Each row was made from one walk, in order. Every step used is in the known rows, and no mark comes twice. Write each row's walk.
Known rows:
mudi -> zoni -> nazu: [-0.87 -2.54  0.60  0.94  3.07 -2.00  0.75 -0.92  1.01  0.48  1.67  1.76
  3.56 -3.24  3.55  0.32  0.33 -0.33  0.47  0.41  3.57 -2.10]
mudi -> rinu: [-0.67  0.14  0.49  0.51  2.70 -1.09  0.36 -1.97  2.21  0.72  2.58  1.77
  2.11 -0.39 -1.70  0.10  0.05  0.95  0.57 -0.19  3.91 -1.47]
nazu -> kevur -> vebifo: [-0.08 -0.65  0.45  1.19  3.36 -1.24 -0.03 -2.65  2.09  0.00  2.78 -1.20
  1.44 -2.34  1.22  1.14 -0.38  0.26  0.15  1.09  3.68 -2.01]
kevur -> vebifo -> vufu: [-2.61  0.28  0.56  2.50  3.79 -0.36 -0.45 -2.98  1.99  0.67  3.31 -0.47
  1.50 -3.77  0.69  0.18  0.22  0.39  0.43  0.05  4.68 -2.61]
rinu -> nazu: [-0.11 -1.87  0.77  1.18  2.65 -0.58  1.08 -2.45  1.86  0.29  3.58  0.96
  3.38 -5.13  0.71  1.05 -1.45  0.87  0.11 -0.08  4.06 -1.99]
mudi -> rinu -> nazu: [ 0.65 -0.29  0.70  0.56  2.49 -1.03  0.81 -2.10  1.77  0.78  3.87  1.29
  3.24 -1.17 -1.75 -0.12 -0.66  1.36 -0.27 -0.90  3.61 -2.65]
zoni -> nazu -> kevur -> vebifo -> mudi -> rinu: [-0.15  1.23  0.44 -0.53  4.41 -1.91 -1.90 -1.23  0.24 -0.26  0.97 -1.33
  2.28 -1.37 -0.49 -0.89  0.72  1.17 -1.44  0.13  2.04 -3.32]
vufu -> vebifo -> mudi -> zoni -> rinu: [-1.39 -1.11  0.29  1.02  3.70 -3.59  2.42  1.77  0.31  1.09  4.04  1.11
  2.28 -3.43  2.19 -1.81 -1.48  0.70  1.70 -1.17  2.47 -0.66]
mudi -> zoni -> rinu: [-0.70 -1.60  0.23  1.03  2.02 -2.44  2.91  0.48  1.26  1.06  3.86  3.00
  2.61 -0.76  1.25 -0.47 -0.86 -0.07  1.45 -0.50  3.22 -1.95]
nazu -> kevur: [-0.44 -2.25  0.24  0.36  2.65 -0.39  0.04 -2.86  2.00 -0.01  1.66  0.12
  1.63 -1.31  0.91  1.81 -1.01  0.33  0.31  0.98  3.87 -1.43]
mudi -> kevur -> vebifo: [-1.16 -0.66  0.77  2.49  3.55 -1.18  0.09 -1.08  2.09  0.50  1.93 -0.19
  2.30 -0.74  2.97 -0.03  0.74 -0.71  1.05  0.53  3.63  0.10]
mudi -> zoni -> nazu -> kevur: [ 0.13 -2.96  0.30  0.17  2.79 -1.81  0.01 -1.47  0.73  0.23  1.12  0.45
  2.82 -0.99  3.45  0.81  0.10 -0.45 -0.20  0.85  3.03 -2.68]
vufu -> vebifo -> mudi: [-2.46 -1.07  0.63  1.10  4.44 -1.65  0.11 -0.90  1.33  0.29  2.61 -0.52
  2.15 -6.79  1.83 -0.08 -1.48  1.34  1.20 -0.05  3.67  0.51]
kevur -> vebifo -> mudi -> zoni -> nazu: [-1.18 -0.32  0.71  1.11  4.71 -2.60  0.37  0.58  0.44 -0.19  1.82  0.27
  3.50 -5.03  3.90 -1.15  0.64 -0.40  0.90  0.20  2.77 -1.59]
vebifo -> mudi -> zoni: [-1.66 -1.31  0.44  0.81  3.65 -1.65  1.69  0.60  1.31 -0.11  1.89  1.78
  2.72 -1.95  2.54 -0.46 -0.71 -0.72  2.82  0.01  3.46  0.71]
nazu -> rinu: [ 0.23 -0.49  0.46  0.96  2.50  0.77  0.58 -2.24  2.12  0.45  2.80  2.36
  1.47 -4.08  0.21  0.55 -0.91  1.10  1.81 -0.01  3.69 -1.44]
rinu -> nazu -> mudi -> kevur -> vebifo: [ 0.95 -1.77  1.08  2.34  4.38 -1.31  0.98 -0.88  1.96  0.31  4.39 -0.90
  2.97 -0.52  5.23 -0.01 -0.62 -0.27  1.40  0.32  3.54 -1.66]
vufu -> vebifo -> mudi -> rinu: [-1.65  0.60  0.60  0.53  4.23 -2.22 -0.05 -0.66  1.28  0.75  2.78 -0.18
  1.89 -3.37 -0.69 -1.30 -0.73  1.76  0.79 -0.91  3.17 -0.12]
mudi -> rinu -> nazu -> kevur -> vebifo: [ 2.03  0.82  0.62  0.57  2.95 -1.56  0.01 -2.42  1.59  0.52  4.50 -1.37
  2.35 -0.09 -1.23 -0.31 -0.40  1.19 -1.17 -0.47  2.89 -3.98]
vebifo -> mudi: [-2.31 -0.96  0.46  0.51  3.81 -0.50  0.27 -0.98  1.57 -0.38  1.33  1.18
  2.45 -4.34  0.88  0.45 -1.12  0.52  1.63  0.36  3.76  0.17]

Write each row's walk:
[ 0.72  1.15  0.44  1.10  3.21 -0.59 -0.92 -3.31  1.16  0.93  4.40 -1.90
  1.60  0.81 -2.07 -0.78 -0.22  1.20 -1.54 -1.19  3.31 -5.00]
mudi -> rinu -> nazu -> kevur -> vebifo -> vufu
[-1.31 -1.01  0.17  0.42  2.93 -1.92  2.57  1.88  0.60  0.39  2.60  2.75
  2.76 -1.30  1.17 -1.32 -1.24 -0.14  2.27 -0.81  2.56 -0.88]
vebifo -> mudi -> zoni -> rinu
[-0.15  1.77  0.34 -0.06  4.04 -1.52 -0.63 -0.91  1.32 -0.21  1.93 -1.12
  1.33  0.67 -1.27 -0.81 -0.10  0.80  0.39 -0.06  2.52 -1.62]
nazu -> kevur -> vebifo -> mudi -> rinu
[ 0.45  0.84  0.62  1.01  4.33 -1.15  0.30  0.63  0.23  0.02  2.48  1.17
  2.55 -5.42  3.07 -1.90  0.38  0.17  1.76 -0.42  2.11 -2.14]
kevur -> vebifo -> mudi -> zoni -> nazu -> rinu
[ 0.41  2.08  0.80  0.68  4.11 -1.76  0.37 -0.56  1.21  0.11  3.91 -0.19
  3.15 -3.49 -1.37 -1.64 -0.43  1.30  0.07 -1.12  2.78 -2.22]
kevur -> vebifo -> mudi -> rinu -> nazu
[-2.40 -1.64  0.61  1.68  4.44 -1.61 -0.19  0.15  1.03  0.45  1.23 -0.94
  2.21 -2.59  3.47 -0.71 -0.59  0.06  1.61 -0.25  3.18  2.10]
vufu -> vebifo -> mudi -> kevur
[ 0.29 -1.54  0.47  0.79  2.06 -1.28  1.79 -1.20  1.10  0.77  4.62  2.00
  3.40 -4.43 -0.43  0.24 -1.88  1.51 -0.50 -0.83  3.24 -3.51]
zoni -> rinu -> nazu
[-0.02 -0.59  0.39  0.14  3.70 -0.29  0.39  0.40  0.10 -0.03  1.20  2.43
  2.63 -4.15  2.57 -1.29 -0.11  0.31  1.88 -0.49  2.32 -1.53]
vebifo -> mudi -> zoni -> nazu -> rinu
[-1.47 -0.28  0.30  1.74  3.62 -0.22 -1.11 -3.49  1.65  0.41  2.62 -1.78
  0.80 -1.21  0.61  0.68 -0.16  0.21 -0.25  0.42  4.21 -3.21]
nazu -> kevur -> vebifo -> vufu
[ 0.84 -2.41  0.45  0.38  2.51 -0.37  0.41 -2.91  1.60  0.01  2.94 -0.41
  2.67 -2.37  0.72  1.43 -1.81  0.78 -0.48  0.27  3.65 -2.57]
rinu -> nazu -> kevur
[ 1.81 -0.73  0.38 -0.24  2.22 -0.91  0.22 -2.56  1.47  0.48  3.26 -0.02
  2.50  0.82 -1.64  0.29 -0.98  1.24 -1.02 -0.55  3.07 -3.20]
mudi -> rinu -> nazu -> kevur
[ 1.29 -1.37  0.82  1.93  3.73 -2.01  1.85  0.41  1.15  0.78  5.55  0.01
  2.99  0.24  4.07 -0.93 -1.01  0.25  0.63 -0.44  2.65 -3.22]
zoni -> rinu -> nazu -> mudi -> kevur -> vebifo
[ 0.27 -0.83  0.52  0.57  2.91  0.49 -0.71 -2.54  1.12  0.38  1.90  2.22
  2.33 -5.81  0.90  0.47 -0.16  1.39  0.18  0.10  3.24 -3.00]
zoni -> nazu -> rinu
[-1.72 -1.42  0.58  1.42  4.38 -2.78  1.56  0.59  1.08  0.59  3.00  0.07
  2.43 -4.13  3.47 -0.89 -1.10  0.10  2.30 -0.40  3.45  0.85]
vufu -> vebifo -> mudi -> zoni
[ 0.07  0.01  0.07  0.44  3.44 -2.63  1.84  1.49  0.43  0.10  3.06  0.22
  1.81  0.16  1.77 -1.44 -0.91 -0.24  1.21 -0.33  1.81 -2.14]
nazu -> kevur -> vebifo -> mudi -> zoni -> rinu
[ 0.84 -2.87  0.59  1.17  3.06 -1.03  2.10  0.16  1.00  0.75  4.54  1.31
  3.10  0.99  3.55 -0.24 -1.73  0.34  0.89 -0.48  2.93 -2.56]
zoni -> rinu -> nazu -> mudi -> kevur
[ 0.57 -3.16  0.86  1.53  3.77 -0.47  1.21 -1.02  1.75  0.33  3.29  0.21
  3.16  0.65  4.74  0.58 -1.19 -0.29  1.68  0.23  3.72 -1.03]
rinu -> nazu -> mudi -> kevur
[ 0.44  0.35  0.55  1.18  3.45 -2.76  2.84  1.92  0.29  0.43  5.07  1.02
  3.64 -3.41  1.53 -2.22 -1.39  0.31  1.20 -1.38  2.17 -2.78]
kevur -> vebifo -> mudi -> zoni -> rinu -> nazu
[-1.77  0.56  0.63  1.28  4.56 -1.13  0.27 -0.84  1.67 -0.39  2.34 -0.12
  2.32 -5.37  1.21 -0.23 -0.46  0.34  1.51  0.44  3.55 -0.34]
kevur -> vebifo -> mudi
[ 1.20 -0.93  0.67  1.18  3.22 -1.17  0.39 -2.66  1.75  0.06  4.08 -1.60
  2.51 -3.54  1.24  0.88 -1.22  0.73 -0.81  0.33  3.38 -3.33]
rinu -> nazu -> kevur -> vebifo
[ 1.11 -1.65  0.04 -0.30  2.61 -2.05  2.35  1.21 -0.09  0.16  3.48  0.96
  3.00 -0.32  1.19 -1.01 -2.26  0.20  0.58 -1.12  1.85 -2.58]
vebifo -> mudi -> zoni -> rinu -> nazu -> kevur
[ 0.48 -1.47  0.52  0.95  3.54 -2.74 -0.06 -1.26  0.83  0.23  2.17 -0.80
  2.61 -1.99  3.88  0.18  0.72 -0.47 -0.42  0.85  2.83 -3.45]
mudi -> zoni -> nazu -> kevur -> vebifo
[ 0.76 -1.91  0.41  0.98  1.87 -2.26  3.22  0.36  0.92  1.05  5.05  2.63
  3.66 -2.01  1.38 -0.83 -1.55  0.33  0.64 -1.18  2.97 -3.20]
mudi -> zoni -> rinu -> nazu
[-0.16 -2.82  0.65  1.23  3.69 -1.69  2.54 -0.59  2.33  0.40  3.73  1.67
  2.26  0.14  4.96  0.61 -1.03 -0.74  3.37  0.76  4.18 -1.12]
nazu -> mudi -> zoni
[ 0.86 -0.31  0.45 -0.17  3.83 -2.00 -0.30 -1.26  0.58  0.48  3.75 -2.00
  2.24 -2.00 -0.76 -1.08 -1.70  2.19 -0.68 -1.23  2.43 -2.00]
vufu -> vebifo -> mudi -> rinu -> nazu -> kevur
[-0.06 -1.18  0.71 -0.13  4.00 -1.50 -0.34 -2.03  1.34  0.46  2.51  1.20
  2.79 -0.52  1.57  0.37  0.24  1.24 -0.17  0.58  3.52 -3.82]
zoni -> nazu -> mudi -> rinu
[-1.77 -1.09  0.72  2.83  4.83 -0.38 -0.23 -1.63  1.91  0.66  3.07 -1.14
  1.16  1.91  4.66 -0.17  0.39 -0.71  1.85  0.35  4.23 -1.72]
nazu -> mudi -> kevur -> vebifo -> vufu
